In the rows, zero is written as 128.
Known rows, with every step that occurs
vivi dalaz lupalim nevok: [168 111  66 104 120  72  93 182 152 125 181  98 133 115 146  66 125 188
 100  90  87 132 129 114 202 131  96 125 116 125 135]
ruset mezi: [162 157 127 101 137 119 109 147  95 120 110  99 138 141 140  50 106 120
 108 170 152 129 104 126 222  62  85 115 125 139  99]
vetufil sika setaso geni: [ 88  98  98 128 158 171 122 128 124 139 122  82 181 135 171  97 157  96
 126 173 137 163 138 160 102  93 177 148 159 130 117]
nevok bude: [150 165 131 120 152 142 147 154  97 141 125 105 119 134 110 118 122 119
 132 147 152 129 105 143 174 122 104 151 119 155  81]
setaso sika vetufil bude puva geni: [113  64 103 116 110 177 149 127 166 119 123 141 130 125 101 164 138 118
 150 118 103  91 154 141  68 105 131 129 165 124 106]
puva geni setaso sika vetufil bude: [ 99  47  99 151  91 126 128 131 151 113 103 129 127 158  61 178 146 112
 161 133 120 124 164 113  73  68 166 132 156 136  93]
mezi ruset: [118 142  91 103 179 146 116 149  97 147 125 118 138 121 113 104  80 134
 156 164 127 121 108 147 212  87  64  95 137 154 114]
vetufil sika setaso: [110 130  96 120 149 142 101 120 111  97 100  88 174 137 150  85 121 105
 148 183 150 176 123 143 151  83 140 166 122 142  96]
vetufil sika lupalim nevok bude puva geni: [159 114 135 161 153 114 163 108 132 108 168 166 104 108 220 165 152 123
 108  95  95 160 159 177  65 212 160 182 121 110 126]
lupalim nevok bude puva: [172 140 170 126 135 127 138 148 100 138 161 133  88  91 179 136 131 164
  96 123 123 123  84 129 149 184 105 159  96 134 123]
ruset vetufil bude nevok: [120 183  91  92 133 169 146 103 134 118 140 112 139 119 166 121 167  72
 142  90 102 127 121 172 199 120 128 132 120 130 113]
sika setaso: [143 129 134 134 143 139 106 165 109 110 102  93 138 110 105  79 118 132
 104 194 161 174 105 120 174  79 107 140 124 148 112]
geni setaso sika vetufil: [100  67 131 133  95 129  96 151 129 142  81 108 142 135  65 147 113 162
 140 152 171 107  97  62  83  76  95 106 147 131  95]
bude vetufil: [150 156 134 103 150 143  95 151 119 124 129 108 128 119  86 124  99 145
 133 152 164  94 100 136 195  74  57 108 137 131 139]
mezi ruset vetufil zuduv: [ 99 130  70  89 184 185 163 130 109 108 111  87 164 100 139 121 115 102
 119 148 127 124 110 130 166 100  70  99 119 141 101]
mezi ruset vetufil bude nevok: [ 83 192  71  94 150 168 156  79 107 135 127 123 135 112 178 116 136  73
 171 109  90 124 119 188 221 131 103  97 117 152 138]
setaso sika lupalim dalaz vivi: [152 164 107 100 117 134 105 156 167 178  73 110 171 136  81 108  90 137
 101  80 135 123 141  95 114 110 145  97 127 121 163]
dalaz lupalim nevok bude puva geni setaso sika: [132  63 144 162 100 128 156 127 123 118 171 141  98 161 131 126 166 149
 115 123 100 113 124 157  64 159 122 156 124 104 134]
nevok lupalim dalaz vivi: [151 158 165  95 108 113 111 203 154 138  98 137 179 129  85  41  71 119
 142 119 124 141 138  93 184  86 157 122 117 126 170]
sika lupalim dalaz: [199 163 149 127 151  93  93 178 160 139 117 139 123 102 101 118  95 155
 103  90 150 145 144  99 151 133 131 126 111 119 135]
lupalim nevok: [163 115 100 124 158 128  88 170 122 125 162 114 120 102 141 127 129 152
  98 122 109 134 114 113 173 116 105 140 116 129 107]
dalaz lupalim nevok: [155 119  78 112 143 128  91 177 130 130 151 120 145 134 141  78 122 152
 103 109 101 110 129 136 175 110  84 131 120 113 130]
geni setaso sika lupalim: [128 110 136 133 140 127 118 119 134 144 116 108 126 162  49 157 109 156
 113 144 166 136 112  91 107 108  99  98 149 110  89]
vetufil bude puva geni setaso: [157  92 168 124 110 107 149 144 140  91 172 150 105 136  98 155 133 125
 155 141 112 142 136 168 174  75 146 148 139 115 105]
vivi dalaz lupalim nevok bude: [158 140  87 122 110  64 134 166 128 134 167  97 113 119 162  76 132 174
  99  89  97 137 124 128 182 177 114 147  98 149 136]
mezi ruset vetufil sika: [ 74 150  45  79 172 187 146  97 110 127 108  86 192 121 198 108 101  97
 188 130 107 120 116 180 174 108  85 119 136 144 120]
setaso sika vetufil: [105  89  87 110 127 176 102 155 139 149  87 106 154 127  87 137 114 144
 133 138 149  91 114  86  88  91  84 108 157 135  92]
vetufil sika lupalim nevok bude: [137 163 110 139 162 105 136 102 113 135 130 131 128 129 199 160 137 124
 108  98 121 159 147 133 100 205 159 168 103 132 108]
mezi ruset vetufil bude nevok lupalim: [ 63 193 113  93 155 169 180  80 115 120 131 153 146 124 150  82 119  65
 188 131  88 138 132 169 206 159 117  92 130 140 140]
lupalim dalaz vivi: [171 157 120  89 106 114  85 198 144 150  93 112 172 112 109  74  88 129
 127  95 128 128 125 111 199  67 142 127 107 137 165]
ruset vetufil bude puva geni setaso sika: [122  87 129 115 102 192 184 104 162 100 153 105 130 141 109 166 163 110
 156 115  94 114 125 173 100 100 138 138 152 107 109]
puva bude nevok lupalim dalaz vivi: [156 182 162 135  94  81 123 171 132 132 122 167 162 128 138  59  83  93
 132 134 133 136 166 106 162 102 189 118 110 133 166]
mezi ruset vetufil bude puva geni setaso sika: [ 81  92 108 112 121 188 195  78 133 119 142 109 129 128 122 162 132 111
 180 133  82 112 123 192 118 111 113 105 148 133 136]
mezi ruset vetufil sika setaso geni: [ 51 107  67 116 166 216 169  97 115 151 100  68 198 101 223  85 139  86
 140 169 120 160 128 184 105 123 140 114 154 150 161]
vivi dalaz lupalim: [155 129  73  83 121  96 114 183 152 126 157  89 153 138 101  46 102 164
 130 112 115 126 125 136 221  90  75 112 135 128 117]

Rows
[143 102 155 202 129  99 137  93 124 128 143 143  63 136  99 204 163 154
  83 123 143 141 142 118  33 178 134 130 131 127 155] | puva geni setaso sika lupalim nevok bude vetufil
[125  77 137 125 113 142 151 109 148 106 168 124 110 166  71 173 149 120
 163 138 105 121 134 166 116  83 147 138 152 114  90] | vetufil bude puva geni setaso sika
[129  27 173 187  76 110 142 138 123 124 129 157  75  97 145 182 163 170
 111 132 127 126 108  95   5 174 143 152 130 131 133] | lupalim nevok bude puva geni setaso sika vetufil
[155 155 149  75 136 144 140 135 133 124 152 124 130 125 119 136 106 133
 147 131 115 105 111 163 207 105 110 130 125 125  99] | vetufil bude puva
[176  72 193 178 106  84 146 155 110 102 181 155  59 100 158 156 159 158
 104 141 117 157 109 143 116 157 140 174 111 126 128] | lupalim nevok bude puva geni setaso
[143 169 176 133 137  91  91 155 144 111 148 178 119 130 110  60 125 111
 155 112 131 150 132 106 173 143 149 138 110 113 132] | bude nevok lupalim dalaz
[120 155 158 123 156 131 121 140 123 108 155 166 126 147 100  65 126  97
 149 155 131 145 116 120 183 121 107 121 142 110 101] | bude nevok lupalim
[104 176  96 115 135 119 118  93 101 122 130 111 151 160 196 112 132 126
 147 104 126  93 136 168 132 156 112 156  99 123 168] | dalaz lupalim nevok bude vetufil sika
[147 170 131 128 127 114 121 137  99 135 131 119 117 134 146 101 127 150
 106 116 137  88 115 150 156 154  75 131 101 130 174] | dalaz lupalim nevok bude vetufil
[106 178 143 109 148 128 139 111 124 108 155 167 129 163 100  90 131  76
 170 135 107 147 147 140 203 128 151 127 130 123  93] | vetufil bude nevok lupalim
[143 117  88 137 170 146  99 126 144 150 137 119 124 128 111 163 131 160
  77 103 115 127 133  94  86 164 107 112 141 109 106] | setaso sika lupalim nevok
[ 82  68 103 162  86 109 114  99 141 113 122 162 109 156  91 168 182  90
 165 117 112 136 158 123  76  91 174 128 152 128 100] | puva geni setaso sika vetufil bude nevok
[136 155 111 125 166 108  82  93 135 120 135 131 139 115 180 163 114 146
 108 100 136 128 142 125 118 155 112 127 124 107 159] | bude vetufil sika lupalim nevok
[158 162 112 143 145 118 119 138 100 124 162 132 127 132 150 128 120 104
 123 159 148 120 136 146 176  90 114 126 133 137  83] | puva bude nevok
[122 204 157  93  93  89 113 136 146 130 112 174 154 145 116  57 114  74
 166  91  97 148 158 120 204 117 214 125  96 127 178] | vetufil bude nevok lupalim dalaz vivi
[100  89 165 106  71 127 130 114 138 135  96 122 133 135  88 176 110 158
 156 138 148  89 100  90 101 106 125 108 135 121 109] | geni setaso sika vetufil bude puva
[ 90 145 152 121 110 113 126 129 135 112 107 189 132 132 111  98 126  89
 167 135 125 136 145  93 157 135 150 115 140 127 114] | sika vetufil bude nevok lupalim
[128  91 128 145 150 173 128 169 129 152 126  89 146 109 128  89 147 123
  86 188 150 161 116 132 126  88 144 124 157 138 127] | sika setaso geni
[159 145 124 140 150 117 125 153  96 137 144 118  98 111 157 139 140 142
 100 121 119 139 109 125 156 159 123 163 101 153 104] | lupalim nevok bude
[148 120 194 157 116 104 146 100 113 151 135 139  77 124 133 186 132 187
  75 122 148 136  84  90  62 217 118 129 110 114 121] | geni setaso sika lupalim nevok bude puva
[158 143 153 117 120 125 145 152 108 133 152 138 116 120 176  86 126 157
  99 111 115  96 101 155 154 179  86 149  98 115 144] | dalaz lupalim nevok bude puva
[ 84 148 144 127  98 106 105 108 166 130  95 178 137 148  94 113 138 104
 179  90 115 117 164  76  86 163 201 114 119 128 132] | setaso sika vetufil bude nevok lupalim dalaz
[124 124  97  95 148 195 196 114 139 113 151 128 132  88 170 130 116  96
 164 118  69 117 139 220 177 116 101 113 145 141 147] | mezi ruset vetufil bude puva geni
[108 168 163 105  54  77 106 155 157 136  63 191 161 113 124  66 105  86
 155  86 115 137 164  78 157 127 209 112 105 137 200] | sika vetufil bude nevok lupalim dalaz vivi
[137 170  97 114 154 130 121 107 110 109 134  94 174 146 157 159  87 113
 166 163 167  86 155 161 143  69 115 134 140 137 109] | puva bude vetufil sika
[ 85 116 120 129 149 164 114 102 125 133 115  85 169 129 163 112 148 108
 126 179 163 134 128 161 100  92 151 127 157 126 170] | bude vetufil sika setaso geni
[169 181 164 153 153  97 121 120 108 140 126 140  80  93 143 168 123 162
  71 116 158 128 121 112 122 198 100 121 107 135 168] | sika lupalim nevok bude vetufil
[ 92 114  80  98 123 161 124 122 141 148  84 104 156 145  83 158 120 121
 155 118 126  88 138 106 106  98 131 113 145 148  86] | setaso sika vetufil bude
[117 125 167 168 147  86 137  70 103 118 118 114  86 141  89 219 153 160
  56 137 177 135 114  59  37 187 136 115  99 120 128] | geni setaso sika lupalim nevok bude vetufil zuduv
[148  78 132 205 136 101 150 119 126 128 149 139  73 143 106 190 170 139
  84 119 116 168 148 114  34 179 158 151 132 129 108] | puva geni setaso sika lupalim nevok bude
[ 59 134 122 116 115 149 129  95 143 129 103 165 143 164  88 120 140  85
 174 131 115 113 145  94  94 142 153 105 150 124 101] | setaso sika vetufil bude nevok lupalim
[162 100 137 169 150 155 163 116 140 135 168 153  77 114 147 175 160 148
  77 103 101 134 139 144  31 214 127 146 136 111 124] | setaso sika lupalim nevok bude puva geni
[ 81 132 115 154 127 140 135  92 104 144 118  97 158 138 226  90 174 114
 100 148 137 127 145 174  63 170 170 149 120 131 209] | dalaz lupalim nevok bude vetufil sika setaso geni
[144  54 175 139  70  97 142 158 149  97 127 167 109 100 109 160 123 138
 150 139 130 132 135 127 123  82 144 134 144 123 126] | sika vetufil bude puva geni setaso
[148 200 125  92 110  97  85 122 157 143  69 128 187 120 145 110  75 122
 131  77 156 120 154 127 144 103 155 112 110 113 218] | bude vetufil sika lupalim dalaz vivi
[ 74 155 131 104  61 111 111 120 163 153  58 170 174 146  99  82 120  83
 163  82 105 115 165  76  99 134 214 100 117 133 183] | setaso sika vetufil bude nevok lupalim dalaz vivi
[114 144 107 117 109 112 102 121 124 129 104 159 124 115 136 133 141  98
 148 112 129 122 134 117 165 110 136 117 127 141 113] | sika vetufil bude nevok
[159 162 108 152 161  89 108  93 125 118 144 122 142 115 197 193  91 143
 101 129 150 113 180 128  92 148 137 128 126 120 142] | puva bude vetufil sika lupalim nevok
[143  65 164 177 111 121 151 124 116 120 177 136  72 133 130 175 173 155
 112 136 108 136 109 137  56 166 140 165 126 122 115] | lupalim nevok bude puva geni setaso sika
[164  48 155 172 129 114 121 127 155 116 174 160  83 116 115 180 148 174
  76 118 110 146 130 113  44 159 120 126 149  87 130] | bude puva geni setaso sika lupalim nevok
[122  16 155 151  84 143 124 158 153 113 122 147 116 115  83 153 132 158
 139 157 146 109 109 104  47  86  99 120 166 111 116] | bude puva geni setaso sika vetufil
[157 165 145 140 143 112 113 130  96 136 137 114  89 102 145 150 134 159
 103 125 145 111 103 124 150 159  98 141 102 149 152] | lupalim nevok bude vetufil
[ 54 109 161 135  85 108 125  88 131 120 104 168 133 171  71 133 139 102
 178 147 137 129 131  68  97 131 163 102 141 123 107] | geni setaso sika vetufil bude nevok lupalim
[ 83 149 142 143 142 160 152  89 101 142 104  86 151 133 178 121 159  97
 129 180 173 140 121 172  83 134 168 148 138 149 166] | nevok bude vetufil sika setaso geni
[144 190 152 120 143 137 136 131  96 135 113 107 107 128 104 134 111 130
 131 151 174  99  95 145 176 119  75 131 122 149 136] | nevok bude vetufil
[147  99 183 167 123 131 187 114 132 128 142 145  81 144  85 170 137 140
 111 147 149 143 118 142  48 165 120 135 148 111 105] | nevok bude puva geni setaso sika lupalim
[140  92 129 152 140 106  93 121 136 141 131 122 107 138  97 174 129 177
  81 119 135 147 116  70  85 149 122 112 129 108 108] | geni setaso sika lupalim nevok
[134 145 175 169 125  90 124  83 108 150 115 124  77 137 103 199 135 178
  81 128 169 122 104  84  67 190 116 110 113 128 154] | geni setaso sika lupalim nevok bude vetufil
